Each row was made from one path, in order. Every step used is in the known rows, and no mark comes twice. Write each row's path.
(in the rows, 128 means zero)
Known rows
misutuz -> gisila -> derup -> kosuk -> tobom: 110; 150; 160; 121; 144; 122; 138; 118; 134; 125; 129; 147; 119; 131; 122; 141; 135; 157; 120; 125; 121; 159; 134; 129; 122; 128; 128; 138; 120; 137; 144; 129; 130; 140; 131; 164; 127; 133; 110; 119; 142; 123; 124; 128; 128; 128; 96; 162; 111; 120; 138; 160; 156; 98
tobom -> kosuk -> mupogir -> luzar: 136; 156; 151; 159; 103; 177; 130; 92; 168; 95; 144; 148; 127; 129; 105; 122; 178; 144; 104; 112; 105; 137; 157; 131; 141; 155; 170; 149; 91; 158; 133; 134; 114; 186; 170; 182; 85; 107; 111; 146; 125; 139; 148; 112; 170; 162; 118; 150; 89; 122; 117; 138; 163; 125
gisila -> tobom -> kosuk -> derup -> pafi -> vemen -> misutuz -> pofes: 112; 124; 147; 63; 155; 139; 172; 141; 139; 167; 110; 121; 132; 155; 112; 104; 135; 110; 128; 159; 135; 115; 126; 140; 160; 148; 95; 138; 111; 147; 122; 137; 144; 171; 102; 147; 121; 129; 127; 136; 120; 128; 150; 153; 190; 89; 143; 116; 98; 141; 128; 105; 144; 128
vemen -> misutuz -> gisila: 133; 151; 141; 146; 179; 134; 107; 112; 148; 44; 112; 141; 115; 132; 128; 112; 167; 146; 106; 145; 109; 136; 117; 158; 138; 113; 104; 164; 130; 133; 153; 127; 88; 152; 143; 168; 111; 108; 87; 135; 120; 132; 94; 134; 113; 125; 118; 178; 146; 161; 126; 131; 142; 145
mupogir -> luzar: 146; 152; 141; 169; 143; 150; 114; 101; 168; 105; 148; 139; 89; 126; 116; 117; 160; 146; 96; 142; 102; 144; 154; 158; 141; 135; 141; 157; 103; 138; 137; 124; 95; 185; 166; 171; 109; 109; 101; 143; 132; 133; 99; 122; 136; 147; 133; 170; 147; 128; 124; 133; 164; 141
derup -> pafi -> vemen -> gisila -> tobom: 126; 145; 128; 135; 186; 129; 115; 134; 152; 157; 104; 109; 123; 143; 136; 131; 123; 109; 125; 179; 114; 125; 114; 158; 148; 74; 128; 130; 86; 157; 133; 139; 96; 179; 103; 147; 126; 161; 115; 132; 130; 134; 106; 169; 107; 110; 155; 118; 158; 127; 124; 148; 141; 149
pafi -> vemen -> misutuz: 141; 127; 135; 142; 173; 138; 108; 134; 162; 101; 124; 137; 120; 128; 117; 94; 145; 158; 100; 174; 113; 127; 111; 160; 140; 133; 108; 173; 102; 142; 143; 135; 101; 156; 99; 163; 108; 109; 106; 149; 111; 143; 86; 130; 124; 119; 148; 143; 156; 149; 117; 106; 141; 153
vemen -> gisila: 140; 156; 133; 170; 182; 140; 103; 116; 157; 89; 119; 142; 104; 127; 145; 134; 149; 132; 101; 150; 103; 133; 122; 155; 115; 89; 136; 160; 103; 141; 150; 140; 88; 146; 138; 167; 96; 130; 93; 136; 122; 143; 92; 124; 93; 133; 129; 148; 157; 133; 120; 153; 131; 149
derup -> pafi -> vemen -> misutuz -> gisila -> tobom -> kosuk -> mupogir: 105; 142; 144; 101; 145; 144; 127; 117; 150; 108; 95; 109; 165; 145; 109; 106; 155; 126; 129; 141; 115; 123; 124; 133; 167; 115; 112; 123; 99; 170; 137; 126; 122; 176; 116; 158; 119; 143; 121; 134; 119; 131; 148; 181; 153; 107; 130; 136; 94; 147; 128; 127; 151; 133
derup -> kosuk -> tobom: 110; 149; 143; 121; 150; 132; 120; 111; 156; 117; 147; 135; 91; 140; 136; 112; 155; 162; 110; 112; 115; 156; 132; 135; 130; 134; 125; 146; 89; 137; 141; 132; 129; 147; 131; 166; 113; 134; 111; 140; 149; 129; 142; 131; 129; 157; 115; 133; 110; 117; 115; 125; 144; 100
vemen -> pafi: 141; 158; 134; 171; 170; 145; 106; 115; 154; 87; 143; 164; 103; 130; 134; 105; 153; 127; 96; 141; 105; 114; 125; 157; 128; 133; 136; 163; 137; 136; 127; 137; 89; 154; 143; 172; 102; 117; 100; 149; 150; 133; 97; 133; 107; 130; 139; 115; 169; 138; 118; 114; 149; 145
mupogir -> kosuk -> derup -> pafi -> vemen -> gisila -> tobom: 141; 132; 138; 131; 154; 118; 144; 128; 140; 153; 128; 114; 126; 153; 152; 155; 111; 111; 120; 154; 120; 140; 145; 129; 160; 92; 131; 119; 75; 160; 131; 139; 125; 152; 101; 134; 134; 139; 125; 136; 108; 118; 125; 136; 102; 100; 136; 132; 142; 108; 135; 152; 156; 131
derup -> gisila: 135; 152; 146; 133; 147; 146; 117; 120; 165; 158; 120; 147; 88; 125; 134; 141; 158; 127; 111; 143; 95; 145; 127; 164; 129; 164; 138; 157; 102; 130; 145; 127; 111; 159; 133; 165; 110; 144; 105; 126; 124; 134; 109; 133; 106; 150; 126; 138; 146; 134; 125; 158; 142; 122
kosuk -> derup: 132; 145; 153; 155; 101; 138; 130; 123; 141; 91; 138; 138; 123; 117; 140; 136; 156; 124; 95; 134; 107; 128; 127; 153; 135; 148; 129; 157; 100; 145; 145; 138; 131; 133; 134; 167; 109; 90; 110; 143; 124; 143; 112; 95; 123; 141; 126; 127; 161; 128; 124; 124; 127; 111
gisila -> derup -> pafi -> vemen -> misutuz: 137; 130; 144; 117; 185; 126; 123; 143; 146; 188; 108; 110; 141; 123; 116; 97; 141; 149; 109; 184; 114; 118; 113; 154; 136; 150; 102; 163; 95; 153; 136; 135; 105; 175; 100; 155; 135; 149; 114; 145; 100; 122; 47; 149; 153; 90; 149; 113; 163; 152; 125; 127; 159; 147
pafi -> vemen -> misutuz -> gisila -> derup -> kosuk -> tobom: 115; 130; 153; 103; 184; 110; 139; 137; 135; 124; 117; 138; 134; 148; 106; 125; 118; 183; 124; 151; 136; 154; 115; 124; 136; 122; 102; 151; 118; 149; 149; 137; 116; 154; 103; 149; 129; 131; 114; 127; 129; 125; 119; 131; 125; 97; 112; 164; 105; 139; 137; 150; 153; 122
misutuz -> pofes: 131; 146; 150; 118; 140; 138; 146; 121; 153; 101; 131; 149; 90; 132; 136; 108; 149; 125; 108; 148; 118; 129; 134; 170; 137; 140; 130; 172; 145; 128; 143; 127; 115; 147; 137; 174; 98; 111; 104; 130; 136; 140; 99; 135; 117; 140; 122; 154; 157; 138; 116; 130; 142; 130
kosuk -> derup -> pafi -> vemen -> gisila -> tobom: 114; 137; 136; 127; 147; 120; 135; 140; 139; 159; 104; 108; 141; 136; 142; 151; 118; 97; 118; 168; 120; 124; 118; 150; 150; 87; 121; 121; 83; 170; 138; 139; 117; 165; 94; 134; 130; 145; 128; 134; 134; 136; 119; 144; 117; 87; 152; 107; 154; 119; 135; 142; 130; 127
mupogir -> kosuk -> derup -> gisila -> tobom: 151; 148; 150; 131; 108; 137; 139; 107; 148; 190; 160; 150; 111; 150; 155; 166; 142; 100; 104; 126; 116; 160; 150; 134; 158; 180; 114; 112; 92; 140; 143; 140; 147; 135; 130; 143; 151; 119; 110; 121; 118; 119; 146; 110; 122; 129; 105; 154; 134; 115; 139; 163; 162; 99
kosuk -> mupogir: 134; 156; 144; 153; 96; 145; 108; 110; 153; 86; 139; 139; 140; 118; 142; 110; 174; 133; 94; 117; 103; 132; 128; 158; 144; 155; 150; 152; 103; 163; 146; 134; 120; 143; 141; 183; 100; 112; 115; 141; 122; 140; 105; 126; 108; 155; 121; 129; 161; 129; 118; 128; 140; 115
derup -> gisila -> tobom -> kosuk -> mupogir: 120; 162; 144; 126; 100; 172; 126; 104; 162; 180; 137; 147; 132; 146; 135; 133; 169; 96; 110; 124; 100; 145; 130; 132; 145; 172; 138; 114; 91; 154; 142; 132; 140; 157; 147; 166; 118; 142; 116; 117; 139; 139; 172; 150; 147; 155; 112; 128; 95; 125; 124; 164; 151; 104
kosuk -> tobom: 122; 149; 143; 159; 131; 152; 107; 114; 147; 98; 144; 138; 101; 135; 142; 116; 159; 172; 94; 118; 120; 130; 129; 164; 130; 130; 129; 156; 95; 152; 141; 137; 121; 140; 129; 163; 110; 104; 108; 142; 151; 149; 135; 128; 122; 159; 122; 142; 163; 123; 120; 127; 139; 111
pafi -> vemen -> gisila -> tobom -> kosuk: 131; 144; 131; 163; 179; 167; 123; 127; 162; 127; 124; 144; 118; 158; 116; 139; 115; 109; 111; 175; 102; 137; 116; 129; 128; 70; 140; 125; 81; 141; 132; 133; 101; 153; 107; 151; 103; 138; 106; 130; 142; 145; 159; 143; 119; 117; 145; 147; 103; 111; 127; 152; 138; 143
pafi -> vemen -> misutuz -> gisila -> tobom -> luzar: 131; 123; 144; 143; 175; 158; 123; 121; 153; 94; 100; 136; 131; 158; 130; 112; 123; 124; 119; 179; 115; 138; 116; 166; 143; 97; 94; 131; 125; 137; 138; 131; 118; 195; 150; 151; 128; 112; 102; 134; 131; 142; 153; 155; 158; 91; 145; 182; 132; 146; 136; 129; 143; 164
pafi -> vemen -> gisila -> derup -> kosuk: 133; 137; 138; 132; 181; 121; 137; 135; 150; 166; 119; 147; 126; 129; 111; 149; 107; 131; 120; 185; 116; 157; 116; 119; 108; 104; 139; 146; 91; 141; 145; 133; 106; 156; 107; 157; 117; 166; 107; 130; 106; 130; 76; 125; 105; 102; 131; 133; 113; 117; 129; 171; 146; 140
kosuk -> derup -> gisila -> tobom -> luzar: 125; 139; 147; 127; 108; 162; 143; 114; 150; 198; 123; 138; 121; 146; 153; 159; 142; 92; 113; 142; 111; 152; 129; 156; 141; 174; 111; 108; 95; 143; 133; 144; 163; 190; 174; 144; 147; 123; 110; 125; 138; 139; 181; 122; 179; 118; 126; 129; 129; 126; 145; 153; 135; 113

Write each row's path
134; 133; 150; 131; 142; 135; 135; 148; 151; 185; 107; 113; 134; 118; 122; 119; 121; 134; 113; 186; 103; 116; 120; 160; 136; 143; 134; 158; 100; 154; 122; 127; 113; 156; 98; 161; 121; 146; 140; 142; 110; 129; 63; 143; 133; 113; 148; 105; 166; 125; 127; 129; 157; 128 | gisila -> derup -> pafi -> vemen
130; 132; 144; 115; 185; 111; 137; 143; 145; 127; 109; 146; 131; 132; 94; 124; 128; 138; 122; 181; 114; 155; 112; 128; 121; 137; 107; 153; 120; 133; 148; 126; 105; 157; 104; 163; 127; 138; 106; 126; 105; 124; 76; 138; 121; 95; 126; 168; 112; 148; 136; 146; 157; 147 | pafi -> vemen -> misutuz -> gisila -> derup -> kosuk
125; 139; 135; 138; 190; 128; 114; 138; 159; 120; 94; 109; 106; 129; 125; 131; 131; 141; 127; 171; 109; 119; 117; 156; 131; 80; 143; 161; 92; 157; 133; 131; 84; 176; 102; 161; 89; 167; 122; 140; 109; 132; 85; 154; 100; 114; 162; 122; 154; 129; 123; 139; 139; 146 | derup -> pafi -> vemen -> gisila
123; 134; 155; 120; 108; 158; 153; 139; 148; 127; 112; 109; 129; 115; 111; 131; 141; 126; 121; 151; 106; 116; 124; 133; 133; 142; 156; 165; 81; 159; 116; 137; 134; 157; 97; 164; 90; 132; 145; 148; 114; 132; 143; 129; 168; 120; 154; 96; 115; 111; 126; 115; 137; 107 | tobom -> kosuk -> derup -> pafi -> vemen
122; 141; 135; 156; 148; 154; 144; 138; 137; 115; 126; 143; 140; 151; 122; 158; 113; 101; 100; 159; 108; 129; 113; 124; 134; 90; 140; 120; 85; 156; 134; 143; 123; 145; 101; 148; 106; 113; 112; 132; 127; 151; 171; 118; 140; 102; 137; 137; 104; 106; 129; 150; 125; 127 | pafi -> vemen -> gisila -> tobom -> kosuk -> derup
136; 152; 154; 149; 106; 163; 138; 119; 141; 130; 147; 147; 133; 139; 131; 134; 149; 89; 91; 136; 110; 130; 133; 131; 140; 141; 131; 121; 91; 135; 127; 140; 142; 133; 138; 161; 121; 97; 109; 131; 140; 143; 175; 120; 168; 136; 123; 129; 114; 114; 123; 121; 136; 102 | gisila -> tobom -> kosuk -> derup
129; 151; 149; 125; 102; 138; 133; 124; 140; 190; 132; 143; 127; 136; 145; 157; 146; 86; 108; 134; 110; 144; 125; 161; 142; 177; 111; 116; 99; 141; 141; 139; 146; 149; 132; 145; 146; 123; 104; 121; 141; 137; 153; 117; 123; 127; 120; 133; 151; 127; 135; 146; 131; 100 | kosuk -> derup -> gisila -> tobom
131; 156; 146; 151; 103; 172; 118; 106; 162; 88; 132; 144; 133; 124; 131; 111; 179; 133; 97; 114; 99; 135; 135; 131; 136; 143; 169; 148; 87; 158; 132; 135; 128; 145; 147; 189; 86; 111; 113; 138; 121; 148; 148; 130; 147; 164; 121; 133; 111; 126; 116; 134; 136; 120 | tobom -> kosuk -> mupogir
137; 123; 158; 65; 186; 111; 163; 145; 147; 189; 104; 119; 125; 133; 116; 93; 131; 144; 127; 190; 135; 113; 123; 162; 141; 164; 96; 171; 133; 149; 133; 130; 110; 172; 106; 155; 128; 146; 117; 140; 105; 125; 47; 149; 146; 76; 142; 122; 160; 157; 120; 119; 152; 148 | gisila -> derup -> pafi -> vemen -> misutuz -> pofes
126; 154; 140; 162; 147; 161; 132; 108; 139; 124; 133; 149; 132; 153; 133; 158; 138; 86; 96; 137; 112; 136; 126; 121; 127; 89; 125; 116; 82; 149; 133; 147; 126; 140; 145; 156; 115; 111; 99; 127; 130; 148; 173; 120; 148; 114; 123; 135; 111; 117; 126; 151; 127; 121 | vemen -> gisila -> tobom -> kosuk -> derup
105; 117; 147; 111; 151; 140; 144; 133; 135; 123; 86; 98; 145; 146; 133; 131; 128; 111; 133; 159; 122; 121; 121; 156; 156; 105; 93; 126; 111; 156; 130; 140; 143; 208; 151; 143; 136; 123; 120; 136; 120; 126; 161; 150; 182; 77; 144; 136; 124; 145; 146; 124; 139; 138 | kosuk -> derup -> pafi -> vemen -> misutuz -> gisila -> tobom -> luzar
133; 134; 150; 98; 192; 127; 135; 122; 157; 100; 131; 148; 101; 139; 130; 88; 165; 142; 107; 149; 126; 133; 128; 170; 136; 150; 88; 174; 141; 130; 145; 130; 106; 154; 144; 169; 109; 111; 87; 136; 115; 134; 93; 139; 138; 118; 120; 153; 150; 162; 113; 111; 134; 151 | vemen -> misutuz -> pofes
152; 136; 149; 131; 109; 168; 144; 94; 149; 201; 146; 151; 107; 158; 165; 165; 141; 98; 111; 131; 108; 159; 160; 137; 147; 175; 115; 111; 92; 138; 132; 138; 160; 181; 177; 147; 150; 121; 110; 126; 120; 118; 179; 115; 172; 123; 117; 151; 121; 114; 141; 167; 164; 116 | mupogir -> kosuk -> derup -> gisila -> tobom -> luzar
140; 137; 143; 162; 178; 132; 130; 139; 145; 150; 113; 140; 137; 130; 121; 146; 107; 143; 101; 190; 107; 134; 112; 145; 116; 104; 136; 155; 101; 154; 139; 139; 90; 148; 99; 156; 117; 134; 111; 134; 108; 146; 67; 114; 98; 97; 136; 140; 160; 124; 128; 166; 140; 148 | pafi -> vemen -> gisila -> derup
125; 150; 147; 125; 109; 137; 134; 119; 143; 159; 130; 146; 112; 119; 138; 162; 156; 119; 115; 129; 102; 142; 122; 159; 132; 180; 126; 156; 100; 147; 150; 137; 134; 147; 130; 160; 115; 126; 114; 131; 120; 139; 118; 104; 122; 130; 126; 125; 147; 131; 136; 147; 135; 108 | kosuk -> derup -> gisila
136; 120; 143; 101; 181; 124; 145; 141; 153; 107; 120; 142; 107; 141; 116; 94; 136; 158; 111; 175; 125; 124; 122; 168; 149; 140; 108; 178; 136; 137; 143; 126; 101; 156; 101; 160; 106; 108; 106; 144; 117; 138; 92; 140; 120; 108; 140; 154; 157; 153; 116; 105; 143; 161 | pafi -> vemen -> misutuz -> pofes
157; 143; 151; 127; 111; 136; 141; 108; 155; 151; 150; 151; 102; 127; 148; 165; 157; 130; 107; 118; 103; 158; 146; 135; 144; 192; 134; 151; 99; 140; 145; 133; 140; 136; 136; 158; 119; 117; 112; 133; 101; 116; 120; 93; 111; 141; 112; 156; 141; 119; 133; 161; 160; 103 | mupogir -> kosuk -> derup -> gisila
126; 149; 154; 121; 149; 133; 132; 115; 141; 172; 143; 145; 119; 140; 133; 127; 142; 159; 106; 128; 121; 158; 134; 131; 124; 153; 125; 138; 87; 142; 136; 132; 133; 140; 125; 162; 132; 133; 111; 128; 136; 126; 121; 121; 132; 140; 108; 125; 117; 119; 128; 148; 149; 99 | gisila -> derup -> kosuk -> tobom
126; 158; 146; 125; 144; 179; 124; 109; 163; 190; 132; 158; 96; 151; 126; 138; 158; 98; 114; 151; 97; 147; 133; 142; 135; 158; 124; 122; 94; 128; 132; 134; 122; 152; 138; 164; 122; 147; 107; 118; 136; 131; 171; 147; 157; 143; 127; 138; 95; 124; 127; 161; 155; 115 | derup -> gisila -> tobom -> kosuk
137; 153; 148; 126; 152; 133; 132; 119; 152; 171; 132; 147; 116; 118; 126; 120; 143; 117; 104; 161; 102; 155; 129; 127; 127; 150; 134; 143; 101; 129; 140; 132; 121; 146; 139; 170; 133; 139; 104; 126; 109; 123; 74; 122; 128; 134; 117; 132; 124; 129; 127; 147; 157; 116 | gisila -> derup -> kosuk
139; 135; 151; 146; 165; 120; 127; 141; 141; 110; 105; 139; 148; 130; 102; 121; 123; 154; 106; 188; 115; 136; 106; 154; 130; 127; 105; 164; 130; 145; 148; 128; 101; 153; 111; 159; 125; 113; 108; 135; 107; 135; 63; 120; 122; 90; 129; 175; 160; 149; 133; 142; 150; 156 | pafi -> vemen -> misutuz -> gisila -> derup
122; 133; 150; 104; 144; 105; 138; 127; 137; 115; 114; 136; 179; 124; 104; 125; 139; 144; 120; 152; 113; 156; 113; 118; 136; 153; 118; 144; 115; 167; 155; 130; 121; 154; 115; 169; 127; 134; 114; 130; 101; 122; 84; 133; 119; 95; 104; 150; 100; 150; 134; 154; 157; 133 | pafi -> vemen -> misutuz -> gisila -> derup -> kosuk -> mupogir
161; 144; 151; 157; 104; 140; 138; 114; 146; 94; 159; 148; 108; 124; 148; 133; 150; 130; 90; 119; 110; 148; 153; 130; 149; 151; 134; 153; 94; 143; 143; 138; 130; 125; 136; 168; 112; 91; 111; 144; 96; 124; 110; 91; 111; 139; 114; 155; 154; 116; 126; 130; 157; 113 | mupogir -> kosuk -> derup
129; 149; 137; 166; 145; 167; 130; 104; 155; 126; 137; 137; 144; 163; 104; 143; 131; 119; 106; 142; 118; 144; 141; 123; 151; 94; 163; 109; 78; 172; 137; 140; 104; 192; 138; 156; 104; 121; 111; 135; 134; 144; 165; 140; 144; 120; 133; 165; 78; 113; 125; 168; 163; 144 | pafi -> vemen -> gisila -> tobom -> kosuk -> mupogir -> luzar
122; 143; 133; 132; 193; 158; 124; 129; 158; 156; 110; 122; 114; 150; 119; 134; 124; 107; 125; 174; 104; 123; 126; 134; 133; 69; 134; 125; 78; 146; 129; 134; 103; 173; 104; 150; 104; 165; 119; 129; 129; 135; 144; 167; 142; 110; 153; 116; 104; 118; 123; 145; 147; 141 | derup -> pafi -> vemen -> gisila -> tobom -> kosuk
114; 135; 145; 130; 181; 119; 134; 135; 138; 164; 131; 138; 126; 145; 123; 150; 106; 169; 119; 156; 126; 157; 119; 117; 109; 103; 137; 142; 82; 156; 143; 136; 115; 150; 94; 149; 123; 152; 111; 130; 129; 132; 115; 125; 105; 103; 124; 130; 109; 108; 126; 166; 147; 125 | pafi -> vemen -> gisila -> derup -> kosuk -> tobom
131; 151; 147; 111; 189; 120; 123; 115; 136; 136; 95; 117; 140; 124; 124; 119; 164; 130; 116; 153; 116; 123; 124; 155; 133; 131; 85; 158; 119; 144; 138; 127; 97; 164; 145; 162; 131; 154; 104; 134; 103; 121; 58; 148; 143; 100; 122; 144; 161; 163; 137; 144; 155; 140 | vemen -> misutuz -> gisila -> derup -> pafi
123; 155; 144; 120; 106; 133; 117; 108; 158; 109; 134; 139; 126; 118; 136; 113; 175; 126; 111; 112; 100; 157; 133; 130; 143; 157; 153; 145; 93; 152; 148; 135; 134; 149; 143; 178; 106; 137; 107; 137; 119; 130; 122; 138; 105; 163; 110; 118; 107; 128; 120; 131; 147; 106 | derup -> kosuk -> mupogir
113; 124; 141; 130; 152; 149; 142; 131; 140; 170; 92; 100; 141; 142; 154; 155; 116; 100; 128; 166; 117; 125; 123; 152; 140; 86; 127; 117; 78; 167; 125; 142; 133; 213; 151; 138; 126; 147; 131; 136; 126; 137; 163; 147; 164; 82; 157; 110; 142; 116; 137; 144; 127; 137 | kosuk -> derup -> pafi -> vemen -> gisila -> tobom -> luzar
114; 154; 148; 112; 163; 148; 138; 113; 130; 111; 100; 121; 139; 143; 124; 130; 167; 98; 117; 129; 119; 121; 131; 135; 152; 117; 82; 123; 105; 147; 131; 134; 130; 165; 145; 156; 127; 131; 107; 131; 122; 125; 159; 145; 195; 109; 124; 133; 100; 149; 140; 125; 142; 117 | vemen -> misutuz -> gisila -> tobom -> kosuk -> derup -> pafi
124; 138; 152; 126; 138; 123; 148; 139; 140; 138; 87; 110; 138; 113; 106; 136; 119; 133; 132; 185; 110; 122; 118; 158; 130; 123; 140; 157; 130; 154; 128; 116; 109; 162; 103; 158; 122; 155; 136; 131; 120; 122; 64; 141; 121; 98; 142; 137; 156; 128; 133; 155; 163; 127 | misutuz -> gisila -> derup -> pafi -> vemen
147; 114; 147; 70; 162; 107; 170; 133; 137; 133; 129; 121; 112; 136; 137; 110; 143; 152; 128; 145; 139; 128; 149; 141; 161; 166; 105; 170; 119; 147; 135; 133; 128; 158; 106; 152; 110; 122; 122; 147; 88; 107; 87; 123; 133; 91; 133; 142; 144; 145; 128; 113; 163; 137 | mupogir -> kosuk -> derup -> pafi -> vemen -> misutuz -> pofes
118; 135; 147; 118; 107; 165; 150; 141; 143; 165; 123; 119; 135; 137; 122; 125; 131; 98; 115; 155; 110; 121; 128; 136; 152; 133; 130; 127; 83; 155; 117; 131; 149; 163; 93; 146; 117; 135; 143; 134; 132; 137; 162; 140; 172; 113; 149; 100; 114; 112; 125; 121; 146; 105 | gisila -> tobom -> kosuk -> derup -> pafi -> vemen
